What can hang from each mark:
nudap: dopit zavev zuvib
ganok: zuvib
dopit: gedop nudap tibefu
zuvib: nudap
tibefu: dopit
zavev: gedop nudap tibefu

Each row was made from one small tree. The marks that hang from a mark follow it in brackets, in alphabetical order. Every link used is in the known rows. Write each row's tree.
Known rows:
tibefu[dopit[nudap[zavev zuvib]]]: [ 0.59  4.55 -0.84 -0.08  0.24 -2.89  4.28 -1.49 -2.14 -3.88 -3.35  2.84
  0.13 -1.00 -2.69 -1.58  1.65  0.63  4.19  0.74  0.33]
dopit[gedop nudap tibefu]: [-1.31 -0.37 -0.55 -1.23 -1.38 -0.68  1.38 -0.83 -3.32  0.95 -3.47  0.00
  1.19  0.70 -4.51 -0.54 -3.78 -1.23  1.99 -1.75 -0.77]
ganok[zuvib[nudap]]: [ 1.03 -0.09  0.81  0.71  2.81 -3.31  3.08  2.14 -2.05 -2.74 -2.16  0.21
  2.46  0.21  0.92  0.22 -0.95 -1.30  1.85  1.74  0.74]
dopit[gedop nudap[zavev] tibefu]: [-0.37  1.52 -1.59 -0.67 -1.57 -1.09  2.03 -0.65 -2.26  0.49 -2.92  1.14
  0.62  0.84 -5.36 -1.85 -2.75 -0.90  2.64 -0.12  0.46]
dopit[gedop]: [-0.90 -1.34  1.28 -0.78  1.05 -0.03  1.30 -0.34 -1.62 -3.55 -2.73 -0.12
  2.36  1.77 -2.51 -0.63 -2.62  0.26  2.43 -0.75  1.19]
nudap[dopit[gedop tibefu] zuvib]: [-1.03 -1.04  1.60 -0.41 -1.59  1.00  0.99 -1.41 -4.46 -1.75 -1.61  0.37
  2.08 -0.54 -2.16  0.09 -1.88 -0.60  1.81 -2.47  1.36]
zavev[gedop]: [-0.24  0.68  1.69  0.90  3.57 -0.20  3.19  0.24 -1.13 -2.80 -3.55 -0.14
  3.19 -1.38  0.01 -2.59 -3.00  0.33  1.00 -0.39  0.51]
nudap[zavev[gedop tibefu[dopit]] zuvib]: [ 2.43  5.66  0.95  0.54  2.70 -1.08  4.25 -2.29 -0.28 -4.64 -3.54  2.13
  3.51 -3.40 -0.67 -1.90  1.86  1.45  4.52  0.20  0.79]
ganok[zuvib[nudap[dopit[tibefu] zavev]]]: [ 2.24  1.13 -0.92  0.67  1.06 -2.91  3.78  1.10 -4.12 -0.54 -1.44  0.65
  2.66 -2.13 -0.30  0.32 -1.85 -2.85  0.73  2.47  2.04]
zuvib[nudap]: [ 1.36 -0.43  0.75  0.00  2.89 -0.80  2.41  1.24 -2.57 -2.33 -1.74  0.59
  3.34  1.40 -0.53 -0.94 -1.62 -0.74  2.05  0.74  0.89]
zavev[nudap]: [ 2.17  0.01  1.42  0.16  3.05 -0.75  2.01 -0.16  0.53 -2.72 -3.27 -0.67
  3.14  1.96 -1.20 -1.30 -1.72  1.34  2.00 -1.31  1.41]
zavev[gedop nudap[dopit] tibefu]: [ 3.66  2.15  0.93 -1.25  4.94 -1.89  1.86 -2.74  0.73 -2.47 -2.83 -1.83
  4.45 -2.65  0.61 -1.43 -1.83  0.01  1.25 -3.36  1.53]
nudap[dopit[gedop] zavev[tibefu] zuvib]: [ 1.65  1.75  0.52 -1.43  0.25 -0.69  1.35 -2.97 -0.97 -4.52 -1.58  0.47
  2.33  0.18 -2.80 -0.54  1.17  0.01  4.77 -2.14  2.91]
zuvib[nudap[dopit[tibefu]]]: [ 1.71 -1.09  0.12 -0.92  1.49 -0.45  2.05  0.38 -5.12  0.29 -1.27  0.82
  3.87 -1.25 -0.36 -0.23 -2.99 -2.23  0.06 -0.24  0.51]
nudap[zuvib]: [-0.49  0.07  2.39  0.54  0.89  0.26  3.33 -0.21 -2.06 -4.04 -2.89  0.73
  2.90  0.95 -0.69 -1.43 -0.08  1.49  3.22 -1.26  1.28]
zavev[gedop nudap tibefu]: [ 3.35  2.67  1.69  0.02  4.68 -1.05  2.08 -1.32  1.91 -1.93 -3.41 -1.36
  4.62 -1.09  0.27 -1.79 -1.60  1.17  2.70 -2.62  1.03]
zuvib[nudap[dopit[tibefu] zavev[gedop]]]: [ 2.22  2.82 -0.93  0.92  2.46 -1.00  3.66  0.16 -3.12  0.33 -0.46  0.98
  3.05 -3.36 -0.80 -2.09 -2.84 -2.37 -0.20  1.37  1.51]
zavev[gedop tibefu[dopit]]: [ 1.71  2.72  0.74 -0.79  4.86 -0.84  3.00 -2.03 -1.28 -4.13 -4.33  0.70
  4.33 -3.81  0.94 -1.39 -1.22  0.30  2.61 -0.57 -0.46]

Write each row's tree:
[-1.24  0.67  0.74  0.15 -2.61 -0.48  1.82 -0.44 -3.68  0.26 -2.59  0.67
  0.66  0.95 -4.31 -0.43 -1.73 -0.37  3.31 -2.35 -0.34] | dopit[gedop nudap[zuvib] tibefu]
[-0.23 -0.98  2.02  0.10 -0.24  0.56  2.51 -0.62 -4.72 -1.63 -2.54  0.67
  3.37 -2.05 -0.45 -0.75 -1.41  0.00  1.41 -2.15  1.13] | nudap[dopit[tibefu] zuvib]
[ 0.17  1.63 -1.55 -0.57 -0.34 -1.50  3.64 -0.56 -2.70  0.70 -3.71  1.11
  1.48 -0.40 -3.69 -3.13 -2.66 -0.23  2.04  0.11  0.66] | dopit[nudap[zavev] tibefu]
[ 3.97  3.62  1.68 -0.54  2.67 -0.88  2.09 -1.97  0.03 -4.35 -3.85  0.70
  4.08 -0.19 -0.42  0.47  2.30  2.01  4.72 -2.60  0.94] | zavev[nudap[zuvib] tibefu[dopit]]
[ 1.76  3.70  0.19 -0.76  0.39 -0.40  1.79 -2.54 -0.74 -5.52 -2.98  1.85
  2.72  0.42 -3.10 -0.14  1.97  1.00  5.85 -0.54  1.51] | nudap[zavev[tibefu[dopit[gedop]]] zuvib]
[ 1.13 -1.15 -0.10 -1.12  0.31  0.31  0.55 -0.31 -5.01  0.27 -0.27  0.41
  2.60  0.11 -2.08  0.98 -3.43 -2.78  0.67 -0.72  0.86] | zuvib[nudap[dopit[gedop tibefu]]]
[ 3.32  3.30  2.46 -0.01  3.89 -1.48  2.25 -2.72  0.82 -3.01 -2.34 -0.88
  4.23 -2.45  0.78 -0.92  0.25  1.32  2.53 -3.84  1.73] | zavev[gedop nudap[dopit zuvib] tibefu]
[ 1.82  3.10 -0.48  1.22  3.76 -4.11  4.63  0.66 -1.69 -2.91 -0.61  0.63
  1.67 -3.36  1.35 -0.91 -1.04 -2.24  0.37  2.56  1.81] | ganok[zuvib[nudap[dopit zavev[gedop]]]]
[ 0.37  0.13 -0.81 -1.61  0.68 -0.59  1.62 -1.92 -1.55 -4.44 -1.81  0.35
  1.52  0.19 -3.11 -1.07 -2.31 -0.79  1.68  0.13  2.81] | nudap[dopit[gedop] zavev]
[ 1.49  3.97 -0.05 -0.50  0.51 -2.27  3.51 -1.61 -0.30 -2.67 -3.04  1.27
  1.93  0.10 -2.65 -2.22  1.53  1.02  5.64 -1.45  0.96] | dopit[nudap[zavev[tibefu] zuvib]]
[-0.23  3.01 -0.05  0.36 -1.44 -2.09  2.74 -0.98 -0.91 -3.31 -1.69  1.36
 -0.72  1.96 -4.81 -1.35  0.65  0.29  4.49 -0.80  1.37] | dopit[gedop nudap[zavev zuvib]]
[ 0.79  3.34 -0.30 -1.00 -0.95 -2.13  2.17 -2.12 -0.05 -2.52 -2.34  0.74
  0.86  1.52 -4.76 -1.40  1.29  0.30  6.18 -1.76  1.29] | dopit[gedop nudap[zavev[tibefu] zuvib]]
[-0.20  4.49 -0.69 -0.59 -1.05 -2.38  2.77 -1.90 -1.91 -4.22 -2.29  2.44
 -0.65  0.38 -4.72 -0.19  1.33  0.04  4.40 -0.01  0.74] | tibefu[dopit[gedop nudap[zavev zuvib]]]
[ 3.20  2.40 -0.83  0.14  3.22 -3.47  3.58  0.93 -0.10 -2.46 -2.13  0.62
  3.24 -0.34 -0.09 -0.85  0.74 -1.06  4.19  2.23  1.56] | ganok[zuvib[nudap[zavev[tibefu]]]]
[-0.75  1.43 -0.90 -2.36  0.38 -2.21  1.05 -1.88 -2.88 -3.41 -3.78  1.24
  0.13 -0.04 -3.16 -0.04 -1.78 -1.11  2.65 -0.70 -0.50] | tibefu[dopit[gedop nudap]]
[-0.23  3.74 -1.24  0.78  0.95 -1.62  4.48 -0.42 -1.72  0.97 -3.51  1.06
  1.38 -2.50 -2.96 -3.67 -3.34 -0.58  1.13  0.38 -0.03] | dopit[nudap[zavev[gedop]] tibefu]
[ 3.90  1.37 -1.20 -1.48  3.40 -1.94  2.07 -1.42 -1.79 -2.25 -1.06  0.94
  4.33 -0.61 -0.46 -1.40 -0.39 -1.60  3.33  0.43  2.23] | zuvib[nudap[dopit zavev[tibefu]]]
[-0.65 -2.33  0.51 -1.78 -0.19  0.72  1.12 -1.34 -4.68 -1.30 -2.62 -0.02
  2.49 -0.65 -2.16  0.25 -3.91 -1.81  0.32 -1.99  0.98] | nudap[dopit[gedop tibefu]]
[-1.10  2.51  0.46 -0.92 -0.71 -1.87  1.84 -1.89 -2.83 -3.77 -3.31  1.65
  0.06  0.53 -3.27  0.72  0.60 -0.38  3.97 -1.64 -0.51] | tibefu[dopit[gedop nudap[zuvib]]]
[ 1.39  0.59  0.33 -2.84  2.00 -0.56  0.54 -3.00 -1.71 -4.45 -3.96  0.83
  3.74 -0.20 -1.89  0.46 -0.94 -0.09  3.84 -1.10  0.34] | zavev[tibefu[dopit[gedop]]]
[ 2.49  3.86  0.45 -0.46  1.62 -0.77  3.39 -2.35 -1.28 -5.33 -3.79  2.33
  3.82 -1.03 -1.17 -1.23  2.11  1.07  5.45  0.23  1.45] | nudap[zavev[tibefu[dopit]] zuvib]
[ 1.81  3.09  0.23  0.14  3.86 -0.97  3.87 -1.31  1.02 -2.84 -3.48  0.24
  3.82 -1.96 -1.06 -3.60 -1.24  0.89  3.33 -0.09  1.47] | nudap[zavev[gedop tibefu]]
